Each row comes from the steps of one walk. Every step used is in the known rows, and no mark comes twice. Write the walk behind each row, first mark first.
In the rows, zero is written as 128.
Known rows
rafom, guzem, malomom: [132 127 113 164 150 132 159 147 130 142 130 140 103 150 103 117 128 116
 146 166 122 129 144 156 153  83 112 120]
kogenaf, malomom, venifu, gozok, guzem: [126 120 131  76 100 129  74 111 117 145 126 153 147  98 154 158 116 111
 140 119 117 106 108  80  95 165 121 114]
malomom, kogenaf, rafom, guzem, liful: [118 134 146 173 182 106 125  72 114 149 151 113 118 133 139 114 114 121
 138 131  92 155 159 152 193 112 174 119]
venifu, malomom, nulekis, guzem: [190 149 123  88 115 150 112 139 106 137 115 133 143 112 168 146 100 127
 166 115 118 142 127  87 106 252 123 128]
venifu, rafom, guzem, liful, kogenaf: [156 141 121 157 165 112 117  89 143 146 120 141 128 166  95 119 127  97
 126 146 169 137 134 129 139  81 115 136]
venifu, rafom: [ 94 135 117 102 111 140 149 136 158 191 130 161 133 132 119 117 141 135
 123 119 116 128 104 123 131 135 147 115]
kogenaf, malomom, nulekis, guzem, liful, venifu: [169 150 150 130 165 109 122 117 112  97 113 107 154 139 156 136 118 146
  95  86 184 147 130 103  91 142 140 141]
venifu, guzem, kogenaf, rafom: [ 86 108 110  72 127 143 119 121  68 125 138 101 108  99 125 112 150 142
 155 118  93 127 124 139 184 165 171 125]
rafom, guzem, kogenaf, malomom, liful, venifu, gozok: [161 122 122 118  60 109 140 133 106 153 134 147 120 101 135 158 164 152
 100 106 166 120 102 115 125  54 117 127]
venifu, gozok, guzem, kogenaf: [106 125  97  63 118 156  76 109 100 140 120 165 116 119 126 135 118 113
 170 120 164 121 107 136 159 185 142 116]
malomom, nulekis: [179 118 132 127 140 136 147 157 147 135 126 145 132 128 151 140 112 136
 151 131  70 132 133 155 110 160 121 119]
liful, kogenaf, guzem, malomom: [113 124 118 135 133 132 139 127  94  68 107 113  98 151  86 141 149 110
 154 180 101 116 116 139 112  88  98 133]
guzem, malomom, kogenaf: [ 64 137 143 154 122 120 143 139 161 136 135 124 100 134 141 110 108 136
 139 135  91 121 150 151 149 125 143 125]
nulekis, guzem, liful, venifu, malomom: [ 81 185 125 102 120 137 131  82 110 144 124 123 142 119 160 110 100 142
 112 116 211 143 101  90 131 146 138 143]
rafom, guzem, liful, kogenaf, malomom, venifu: [200 114 157 145 149  83 111 115 111  97 129 119 137 140 146 132  99 105
 108 150 169 120 152 123  93  62 105 136]
rafom, guzem, liful: [146 143 126 158 192 123 147  94 116 148 138 135 119 156 132 117 105 118
 131 135 148 160 143 170 163  88 145 116]
malomom, kogenaf, guzem, liful: [ 93 147 146 140 177 115 118  64 109 104 133 116 108 137 151 125 102 129
 143 129  90 160 125 167 153 140 170 112]
malomom, liful, venifu, gozok, kogenaf: [ 48 127 130 114  91 138 135 152 176 143 156 128 156  96 118 130 150 123
 132  90  79 119 110  94 114 111 118 136]
guzem, liful, venifu: [ 67 158 136 147 159 121 157  91 155 125 129 124 133 143 141 108 117 154
  98 116 175 136 114 150 128  66 143 135]
liful, venifu: [ 81 148 127 140 118 128 172 135 174 137 130 132 125 136 129 133 149 162
  92 124 127 119 105 142 104  86 125 131]
gozok, guzem, liful, venifu: [ 70 156 127 149 181 132 125  74 153 119 118 131 144 150 126 123 124 130
 104 127 183 139 114 137 133 117 139 134]
guzem, kogenaf: [120 122 113  90 130 141 144 147 105 124 130 140 104 134 135 116 114 139
 141 125 164 128 129 181 158 138 150 121]
gozok, venifu, rafom, guzem: [161 126 101 125 143 140 118 148 200 198 133 166 149 128  89  98 139  98
 101 146 126 132 131 136 147 135 133 106]
rafom, guzem, liful, kogenaf, malomom, nulekis: [252 110 145 149 166  93 125 138  91 106 113 126 130 142 115 162 112 115
 111 148 119 140 158 129 104  87 106 136]
malomom, venifu, rafom, guzem, kogenaf: [189 112 110 110 132 116  91 120 171 163 137 180 126 137 136  84 113 105
 156 142 197 126 129 166 158 143 131 114]
gozok, malomom, kogenaf, guzem: [ 89 126 144 130 114 133 108 124 133 103 134 116 110 126 120 155 125 149
 105 130  26 136 124 148 130 217 150 114]
liful, kogenaf: [123 130 127 139 119 126 155 144 132 113 118 115 113 147 105 157 139 126
 119 143 105 113 128 132  98 103 101 139]

Write each row's walk
[180 131 121  76  93 153  51 143 128 103 114 139 141 121 144 126 107 146
 136  71 187 122 119 102 118 248 130 139]
liful, venifu, gozok, malomom, nulekis, guzem, kogenaf
[ 58 141 129 107  56 155 112 140 150 154 134 139 136 109 116 137 126 168
  81  92 108 104  94  99 113 145 127 133]
liful, venifu, gozok, malomom
[127 111 126  69 116 121 158 169  49 125 125 127 107 115 126 142 126 155
  93 121 161 125 130 148 136 105 157 124]
guzem, kogenaf, malomom
[136 121 133 185 106 129 154 152 100  74 109  86 125 150 110 153 155 108
 146 129 152 122 152 100  89 125  82 146]
nulekis, guzem, malomom, liful, kogenaf
[191 113 132 121 120  99 118 140 161 183 137 164 142 124 135 126 136 113
 109 142 138 124 127 117 114 113 125 112]
kogenaf, malomom, venifu, rafom, guzem
[104 139 120 121 168 135  98 112 133 103 118  95 138 130 105 100  98 102
 107 128 140 128 145 124 122 122 128 138]
gozok, venifu, guzem, liful, kogenaf
[111 124 152 177 164 123 106  85 113 139 153 107 128 130 124 114 106 131
 109 122  89 152 163 146 199 145 176 125]
gozok, malomom, kogenaf, rafom, guzem, liful
[143 123 121 190  91 132 145 140 194 180 136 156 151 137  94 135 176 141
  68 124 137 133 118 123 135 123 110 125]
gozok, malomom, liful, venifu, rafom, guzem
[ 89 142 124 167  95 132 146 131 170 150 119 130 151 137 119 112 176 132
 119 102 192 129 110  89 108 133 119 135]
nulekis, guzem, malomom, liful, venifu, rafom
[215  96 135  81 129 119 134 179  80 114 117 142 119 113 140 143 113 145
 123 125 124 129 140 152 120 140 139 125]
guzem, kogenaf, malomom, nulekis
[133  98 128 203 120 132 183 139  92 130 142 110 119 123 112 133 173 119
 154 157  90 136 153 138 165  63 114 122]
kogenaf, rafom, guzem, malomom, liful
[109 110 150 132 102 146 110 151 167 113 145 129 146 122 153 112  83 140
 113 121 116 109 139 138 106 176 125 124]
gozok, malomom, venifu
[126 128 149 115 139 103 156 129  55 102 115 100 122 137 114 154 120 134
  83 129 152 127 137 117 102  54 132 143]
guzem, liful, kogenaf, malomom
[ 55 124 114  76 131 152 104 135 105 103 136 126 118 109  88 112 132  97
 189 144  56 122 105 109 143 129 128 122]
venifu, gozok, kogenaf, guzem, malomom
[100 123 109 119 106 129 138 131 132 114 129 118 116 116 139 119 149 154
 121 106 165 132 118 156 142 140 131 132]
malomom, liful, venifu, guzem, kogenaf
[120 116 134 129 134 128 114 115 138  80 127 129 121 129 148 102 111 110
 180 168 119 117 121 150 110 117 109 116]
kogenaf, guzem, malomom, venifu
[ 65 149 114 114 122 130 140 126 172 142 128 114 121 121 134 133 150 159
 101 112  95 124 103 123 113 141 129 131]
liful, venifu, guzem
[ 86 138 107  91 116 154  96 103 123 164 121 157 129 118 128 162 134 117
 157 120  97 120 100  99 130 181 130 111]
venifu, gozok, guzem
[161 111 121 158 137 117 147 121 116 131 134 109 116 141  87 157 172 110
 130 164  67 121 140 123 142  90 109 133]
liful, kogenaf, rafom, guzem
[163 100 137 173 130 111 104 118 147  97 135 116 126 136 121 105 128  89
 171 181 124 100 156 124 127  76  88 139]
liful, kogenaf, rafom, guzem, malomom, venifu
[127 128 140 135 134 133 102 138 145  95 129 115 139 139 166 101  95 108
 174 121 174 117 146 115  96 177 113 127]
nulekis, guzem, malomom, venifu
[166 114 130 142 143 140 144 164 139 118 118 144 121 132 136 116 101 126
 170 148  91 123 144 154 124 128 112 126]
guzem, malomom, nulekis
[193 146 112  76 112 137  90 129 116 115 112 140 134 117 160 117 102 136
 152 112 210 133 117 122 127 224 125 141]
liful, venifu, malomom, nulekis, guzem, kogenaf
[ 65 133 111 118 136 145 143 146 116 131 123 114 102 124 121 111 122 133
 151 135 101 124 128 131 142 130 130 126]
venifu, guzem, malomom
[177 109 115 159  95 136 137 129 114 142 137 111 147  94  96 137 161  93
 114 179  90 122 147 102 150  95  98 133]
gozok, venifu, malomom, liful, kogenaf, rafom, guzem
[139 142 151 113 188 114 107 135 130  87 126  98 172 130 133 124 114 123
 103  80 160 148 141  97  98 166 147 149]
gozok, kogenaf, malomom, nulekis, guzem, liful, venifu
[ 86 176 129 102 117 135 101  76 130 143 127 126 140 128 160 123 116 144
 133  69 184 132  93  81 112 132 142 132]
nulekis, guzem, liful, venifu, gozok
[152 117 118 122 146 141 118 156 137 122 116 130 119 120 135 116 109 125
 177 138  70 128 138 137 126 170 117 126]
venifu, guzem, malomom, nulekis
[ 74 121 151 137 117 119 143 118 127 145 150 101 117 109 143 133 143 146
 132 123  27 124 141 130 162 146 171 122]
malomom, kogenaf, rafom
[244 107 122 102 124  98 112 156 142 153 116 172 136 122 118 130 141 138
  97 132 165 129 125 139 128 115 125 130]
liful, venifu, rafom, guzem, kogenaf, malomom, nulekis
[105 122 146 160  84 107 206 159 121 127 129 113 136 114 138 168 178 170
  56 112 131 124 116 119  88  51 117 134]
kogenaf, malomom, liful, venifu
[118 112 133 189 100 129 179 155 114  92 118 106 114 146 107 146 150 115
 136 152 127 114 147 130 106  61  78 144]
guzem, malomom, liful, kogenaf
